Known rows, with every step that occurs:
teba > gira: [ 1.24  2.26 -1.35  0.56 -1.05 -0.31 -1.39  1.17 -0.30  0.91  0.42  1.52
 -1.02 -0.15  1.67 -1.05  1.36 -0.25  0.87  0.30]
bukur > lizigip > teba > gira: [ 1.59  4.97 -2.15  0.22 -3.98 -0.46 -2.25  2.02 -1.32 -0.09  0.68  0.99
 -0.90  0.34  3.33 -3.34  0.60 -3.88  0.66  0.23]
pemudub > vanaf: [ 1.37  0.79  0.05  1.24 -0.16  0.93  0.92  1.81 -0.19  1.45  2.75  1.38
 -0.54 -0.25  1.08 -1.10  0.30 -1.52  2.56  0.76]
gira > teba: [-1.45  1.79  0.14  1.80 -0.99  0.34 -0.75  1.34 -0.07  1.41  1.48  0.21
 -2.37  0.29  1.39 -1.82  0.17 -2.45 -0.54 -0.19]
teba > vanaf > bukur > lizigip: [ 1.05  0.94 -1.24 -0.05 -0.84 -0.83  0.50  2.79 -1.71  0.54  3.47  1.06
 -1.58  1.49  2.10 -2.36  0.84 -0.37  1.93 -0.40]
bukur > gira > teba: [ 0.06  0.89 -1.23  1.22 -2.27  0.18 -1.78  1.74 -0.11  0.22  2.53  0.24
 -2.58 -0.43  2.39 -2.85  0.56 -2.68 -0.30  0.13]
pemudub > vanaf > bukur: [ 1.07 -0.04 -1.46  0.78  0.19  1.12  0.38  2.74  0.57  2.17  3.69  1.11
 -1.54  1.39  0.22 -1.80  0.34 -0.76  2.36  1.30]
lizigip > teba > vanaf > pemudub > gira > bukur: [-1.36  3.94 -0.27  1.49 -0.59 -0.90 -0.93  2.09 -0.86  1.93  3.71  1.43
  1.03 -1.06  2.20 -1.59  0.61 -5.91  2.09  3.48]
bukur > gira: [ 1.98 -0.88 -1.64  0.56 -1.76 -0.39 -1.43  0.74 -1.00 -0.14  2.21  0.72
 -1.25  0.08  1.52 -2.36  1.09 -1.22  1.88  0.71]
gira > teba > lizigip: [-1.13  1.72 -0.92  1.21 -1.88 -0.18  0.68  1.94  0.28  1.14  0.50  0.82
 -2.32  0.17  2.16 -1.23  0.62 -2.01 -1.81 -1.12]
bukur > lizigip: [ 1.53  1.04 -0.89  0.57 -2.28 -0.42  0.93  1.17 -2.13 -0.31  2.04  0.57
 -0.90  1.33  1.73 -2.85  0.55 -3.17  1.37 -0.59]
vanaf > pemudub > gira > bukur > lizigip: [ 0.23  2.58 -1.98  0.90 -2.13 -0.55  2.62  2.43 -1.96  0.00  4.66  0.94
  0.99  0.96  1.75 -3.66  0.88 -9.02  1.01  1.73]
pemudub > lizigip > teba > vanaf > bukur: [-3.99  2.09 -1.94  0.53 -1.20  0.21 -4.96  2.89 -1.35  2.57  2.89  1.57
 -1.24 -0.12  1.78 -1.73  0.31 -0.09  1.05  1.32]
vanaf > bukur > lizigip > teba > gira > pemudub: [ 3.29  4.56 -3.33  0.34 -3.33 -0.71 -1.36  2.26 -0.30  0.41  2.26  0.09
 -3.32  0.87  2.30 -3.55  0.35 -2.05 -0.68  1.47]
pemudub > gira: [-2.35  1.55 -0.38  1.06 -1.14  0.00 -1.60  1.52 -0.88  1.44  2.55  1.53
 -0.03 -0.03  0.78 -1.95  1.14 -4.38  0.83  1.03]
lizigip > teba: [-0.05  1.69 -0.28  1.34 -1.72 -0.20 -2.47  0.34 -0.70  1.46  0.56  0.43
 -1.21  0.81  0.96 -2.05  0.03 -2.21  1.57  1.37]
bukur > lizigip > teba > vanaf > pemudub: [ 0.83  3.61  0.64  1.11 -2.30 -1.80  1.72  0.55 -2.69  0.43  2.37  0.03
 -0.20  0.16  2.36 -2.39  0.32 -3.59  3.20  1.27]
bukur > lizigip > teba > vanaf > pemudub > gira: [-1.77  5.19  0.42  1.11 -2.91 -1.54  0.49  1.76 -2.65  0.82  3.86  0.82
  0.81 -0.76  2.54 -3.00  0.81 -6.93  2.34  1.63]
vanaf > bukur > lizigip > teba: [ 0.49  1.81 -2.45  0.28 -3.14 -0.14 -1.80  2.13 -1.21  0.81  2.36  0.06
 -2.02  2.95  1.28 -4.22 -0.06 -3.69  1.14  0.76]
vanaf > pemudub > lizigip > teba > gira: [-2.68  4.76 -2.25  1.07 -2.91 -0.14 -2.39  0.89 -1.60  1.62  1.03  1.01
 -0.07 -0.87  1.58 -2.13  0.88 -3.54  0.93  1.89]
pemudub > lizigip > teba > gira > bukur: [-1.44  4.23 -3.91  0.45 -2.70  0.99 -5.39  3.44 -0.55  1.25  1.38  2.36
 -0.10 -1.09  3.49 -2.04  0.29 -3.77 -0.70  1.51]

Rows:
[ 3.32  3.08 -2.04  1.06 -2.52  0.46  0.86  2.85 -0.13  1.08  4.55 -0.09
 -2.93  0.70  1.64 -3.63 -0.66 -3.56  1.11  2.06]
gira > pemudub > vanaf > bukur > lizigip > teba
[-0.22  2.46 -1.53  1.05 -2.61 -0.67 -3.79  1.68 -1.86  0.53  3.53  0.98
 -1.76 -3.65  3.51 -1.66  0.42 -0.65  0.49  2.07]
bukur > gira > pemudub > lizigip > teba > vanaf
[ 0.87  3.89 -1.44  0.76 -2.27 -0.27 -3.54  1.10 -0.10  1.28 -0.13  1.16
 -1.21 -0.13  2.11 -1.77  0.70 -1.53  0.90  1.16]
lizigip > teba > gira
[ 0.15  3.29 -0.78  0.76 -1.14 -1.24  2.74  3.00 -2.32  0.17  5.12  1.56
  1.38 -0.59  2.99 -2.42  1.15 -7.00  1.79  1.50]
teba > vanaf > pemudub > gira > bukur > lizigip
[ 3.43  4.34 -2.62  1.06 -1.25  0.67 -1.45  2.87  1.67  2.23  2.97  0.85
 -2.96 -0.76  1.57 -1.77  0.14 -0.52  0.77  2.86]
lizigip > teba > gira > pemudub > vanaf > bukur
[ 3.93 -0.47 -1.40  1.07 -1.49 -0.86  0.11  0.03 -0.68 -0.28  2.77 -0.01
 -2.59 -1.13  1.35 -1.91  0.83 -0.52  0.76  1.76]
bukur > gira > pemudub
[-1.99  2.58 -1.69  1.10 -0.99 -0.23 -3.34  2.18 -1.12  2.41  3.46  0.75
 -2.45 -1.26  1.62 -1.32  0.06  0.47  0.07  2.21]
gira > pemudub > lizigip > teba > vanaf > bukur
[-4.69  3.28  0.59  1.96 -0.73 -0.32  0.44  1.67 -1.87  2.04  3.27  0.67
 -0.92 -1.93  2.06 -0.97  0.55 -2.37  0.31  0.37]
gira > teba > vanaf > pemudub > lizigip
[ 1.45  2.60 -2.20  0.45 -2.74  0.97 -0.45  3.58 -0.42  1.24  4.02  0.65
 -1.50  1.88  1.88 -3.95 -0.42 -4.17  2.10  1.11]
pemudub > vanaf > bukur > lizigip > teba
[ 2.79  2.04 -2.68  0.40 -0.46  0.09 -1.44  2.44  0.26  0.66  1.13  1.95
 -0.54  0.11  2.49 -1.18  0.99 -1.60  0.25  0.96]
teba > gira > bukur
[ 3.49 -1.20 -2.99  0.64 -1.09 -0.61 -0.51  0.95  0.03  0.41  3.67 -0.25
 -3.59  0.64  0.48 -2.59  0.86  0.29  0.54  2.20]
vanaf > bukur > gira > pemudub
[ 1.65 -0.92 -1.99 -0.07 -0.37 -0.76 -2.03  2.34 -0.62  0.80  3.66  1.16
 -1.85  0.21  1.85 -1.79  1.36  1.57  2.27  1.06]
teba > vanaf > bukur > gira
[ 0.58  1.10  1.31  1.46  0.65 -1.63  2.59 -0.30 -1.68  1.39  2.08  0.46
 -0.16 -0.26  0.71 -0.29  1.12 -0.07  3.53  1.41]
teba > vanaf > pemudub
[-3.74  2.88 -0.42  1.00 -1.60 -0.01 -4.18  1.96 -2.17  1.87  1.88  1.76
 -0.22 -1.79  2.73 -0.97  0.28 -0.98  1.42  0.77]
pemudub > lizigip > teba > vanaf
[-0.38  1.62 -0.76  0.72 -0.34 -0.57 -3.10  1.80 -0.31  2.34  2.05  0.83
 -1.81  0.92  1.40 -1.46  0.30  0.66  2.21  1.65]
lizigip > teba > vanaf > bukur
[-0.95  1.24 -1.70  0.98 -0.60  0.40 -1.68  2.77 -0.28  1.20  3.32  2.00
  0.38  0.09  1.57 -1.97  0.80 -5.74  0.26  1.67]
pemudub > gira > bukur
[-2.22  2.53  1.20  1.46  0.09 -1.42  1.35  0.88 -1.65  1.78  3.56  1.25
  0.78 -1.26  0.94 -0.85  1.62 -3.36  2.73  1.97]
teba > vanaf > pemudub > gira
[ 0.96  0.64 -2.09  0.13 -1.66 -0.68 -4.04  2.26 -0.38  1.17  3.01  0.85
 -2.01  0.21  2.40 -2.51  0.71  0.46  2.26  1.91]
lizigip > teba > vanaf > bukur > gira
[ 3.40  1.19  0.18  1.86  0.16  0.37  2.41  1.07  0.13  1.28  3.32  0.56
 -1.85 -1.40  0.84 -0.78  0.04 -0.86  1.56  1.71]
gira > pemudub > vanaf
[-2.18  1.85 -0.01  1.57 -0.87 -0.71  1.37  0.25 -1.32  1.60  3.00  0.64
  0.42  0.31 -0.31 -2.04  1.37 -5.56  2.01  1.99]
vanaf > pemudub > gira
[-0.04 -0.75 -4.09  0.45 -1.98  0.23 -2.38  1.99 -1.02  0.59  4.54  0.49
 -2.99 -0.47  0.94 -2.81  0.85 -0.67 -0.32  1.95]
vanaf > bukur > gira > pemudub > lizigip
[ 4.87  3.72 -2.96  0.29 -1.80  0.47  2.13  3.80  0.24  0.42  4.47  0.97
 -2.74 -0.23  2.36 -2.66  0.65 -1.57  0.32  0.94]
teba > gira > pemudub > vanaf > bukur > lizigip
[ 2.93  1.01 -1.89  0.73 -1.38 -1.19 -2.64  1.49 -0.09  1.02  3.65  0.13
 -3.37 -0.94  2.21 -2.00  0.48  1.18  1.26  2.89]
lizigip > teba > vanaf > bukur > gira > pemudub
[-3.24  2.36 -0.82  1.45 -2.06 -0.45 -0.61  2.15 -1.95  0.83  4.24  0.64
 -1.07 -2.65  3.05 -1.97  0.96 -2.65  0.46  0.69]
bukur > gira > teba > vanaf > pemudub > lizigip
